Each row was made from one path, in order. Every step used is in the known rows, and no mark comes twice. Write each row's path.
(in the rows, 128 means zero)
Known rows
V-R-D-M-X-F: [ 64 128  84 147 149  89 133 111 101 127 152  99 107  99 116 101 110 106
 132  88  69  50 106 119]
B-X-V-R-D-F: [118 120  70 133 155 122 143 174 105 140 119 170  88 104 121  67 158 101
 157 110 109 129 137 115]
F-D: [145 122 169 154 112  53 168 157 103 113 148 151 123 130 107 106 120 107
  93 122 136 135 146 168]
M-D: [151 137 150 134 142  69 148 146  97 129 151 147 120  80 146 113 129 130
 115  95 110 137 149 189]
M-X-F-D: [112 115 113 175  75  59 147 118  88 114 164 129  82 123 137  93 112 101
  94 163 112 100 141 158]
X-F-D: [112 109 153 171  92  50 162 155  84 102 170 147  89 126 120  77 107 104
 109 126 107 120 149 177]
M-X-F: [108 149 118 147  92  77 149 115  92 114 156 136  88 118 132 110 115 121
 118 121 122  85 138 163]
S-F-D-R-V: [125 128 123 139  99  70 179 166 117 163 150 159 136 120  86  42 118  98
 109 106 152 122 157 193]
V-R-D: [105 125 132 124 178  83 133 171  92 121 143 141 132 106  99  96 141 127
 123  71  99 114 108 152]
M-X-V-R-D-F: [109 126  59 133 157 107 114 153 135 150 117 150  82  94 130 100 161  92
 135 119  91  97 142 124]
V-R: [128 151 169 131 144  92 138 161 100 103 135 146 144 100 104  99 130 150
 112  65 130  98 115 166]
S-M-X: [130 133 111 133 109  82 163 136  80  98 100 116 163 132  88 143 131 118
 118 114 163 118 115 123]
M-X-V-R: [162 152 107 135 136  93 115 158 143 139 109 144 124 104 119 104 140 121
 120  91 142  90 112 124]
S-F-D-M: [122 149 147 146  90  65 199 125 131 118 147 157 140 101  97 127  96  86
 110 106 155  90 159 167]
F-D-R-V: [141 100 148 151 124  67 163 182 114 159 146 136 141 154  85  43 118  94
  99 101 125 142 147 165]
M-X: [140 157 129 132 115  87 149 118 109 121 133 137 127 120 120 137 131 124
 104 117 152 105 135 148]
S-M-X-V-R: [155 131  87 139 126  92 129 172 110 112  76 123 163 118  94 111 140 110
 135  93 151 104  95 104]
V-R-D-M-X: [ 97 134  97 128 169  97 137 113 119 132 126 101 145 108 105 131 123 109
 122  83  96  69 108 107]
V-R-D-F: [ 75 121 122 128 170 108 133 163  96 111 147 154  98  92 112  87 150 125
 134  97  83 101 144 165]
S-F: [122 183 147 116 100  85 181 139 108 118 144 185 131  94 105 121 122 126
 125  88 168 104 154 195]
M-X-F-D-R-V: [108  90  91 167  90  68 144 142 102 162 161 110  91 141 114  27 110  93
  99 138 102 106 140 158]
S-F-D-R: [109 148 139 153 103  72 183 154 111 126 161 184 119 110  74  57 118 113
  98 130 167 118 163 193]
B-X-V: [186 151 123 132 114  87 180 171 118 138 113 174 130 137 110 102 134 108
 144 102 170 147 136 119]
X-V-R-D: [147 130 115 124 181  81 127 200 124 139 123 155 118 109  96  86 148 100
 143  62 104 129 115 134]

Which path is each row?
[100 154 124 145  98  81 169  99 117 114 147 120 110 122 119 125  96 100
 128 101 116  56 141 139]
D-M-X-F
[128 121 164 168 128  65 170 171 107 116 158 159 130 141  70  53 120 112
  93 125 143 136 151 163]
F-D-R
[111 107 120 143 125  88 155 155  68  99 121 141 123  79 130 111 138 115
 139 114 100 134 168 177]
S-M-D-F
[144 135  68 129 170  87 112 163 129 151 114 138 112 109 114 102 151 102
 125  94 109 110 107 110]
M-X-V-R-D
[155 143  80 126 155  73 165 142 162 159 111 129 127 135 105 144 129  55
 134  92 119 108 140  95]
R-D-M-X-V
[ 87 132 123 129 152  90 159 156  96 113 150 166  92 112 110 109 141  97
 134 111  95 129 177 172]
R-D-F
[101  88  98 183  70  49 159 134  57  92 130 102 117 130 110  96 112  94
 115 157 121 113 119 133]
S-M-X-F-D
[ 92 116 110 188  94  66 150 129  96 127 172 132  80 134 101  41 107 108
  93 162 120  98 145 159]
M-X-F-D-R
[115 138 139 125 168  71 180 146 119 128 139 136 144 131  87 136 114  86
 133  65 110 110 143 133]
R-D-M
[ 92 113 151 186 109  59 167 164  92 111 180 153  90 138  83  22 106 108
 106 129 115 119 153 182]
X-F-D-R
[139 125 128 156 104  65 169 103 132 129 134 111 137 130 111 142 106  82
  93 136 138  88 140 122]
F-D-M-X
[164 124 104 164 121  77 136 142 164 143 110 121 136 109 110 110 116  80
 102 107 126  76 119  98]
F-D-M-X-V-R
[146 117 129 130 152  81 141 169 107 180 150 129 134 105 122  51 128 123
 121  73 100 141 149 187]
M-D-R-V
[121 130 138 142 133  92 146 139  98 120 155 162  88  69 158 111 138 124
 125 118  92 123 184 200]
M-D-F
[ 81  89  93 190  89  63 161 148  66 100 136 112 118 143  73  45 112  99
 109 163 128 110 127 135]
S-M-X-F-D-R
[109  93 134 163 102  59 161 179  97 150 170 128 101 148  96   9 103  95
 113 104  94 122 148 181]
X-F-D-R-V
[140 138 120 125 190  81 150 182 151 143 115 143 144 111  87  99 127  81
 148  41 101  97 124 109]
X-V-R-D-M
[ 92 108 120 186  95  78 184 147  66 121 173 150  93 144  94  14 107 121
 113 153 138 133 137 146]
B-X-F-D-R
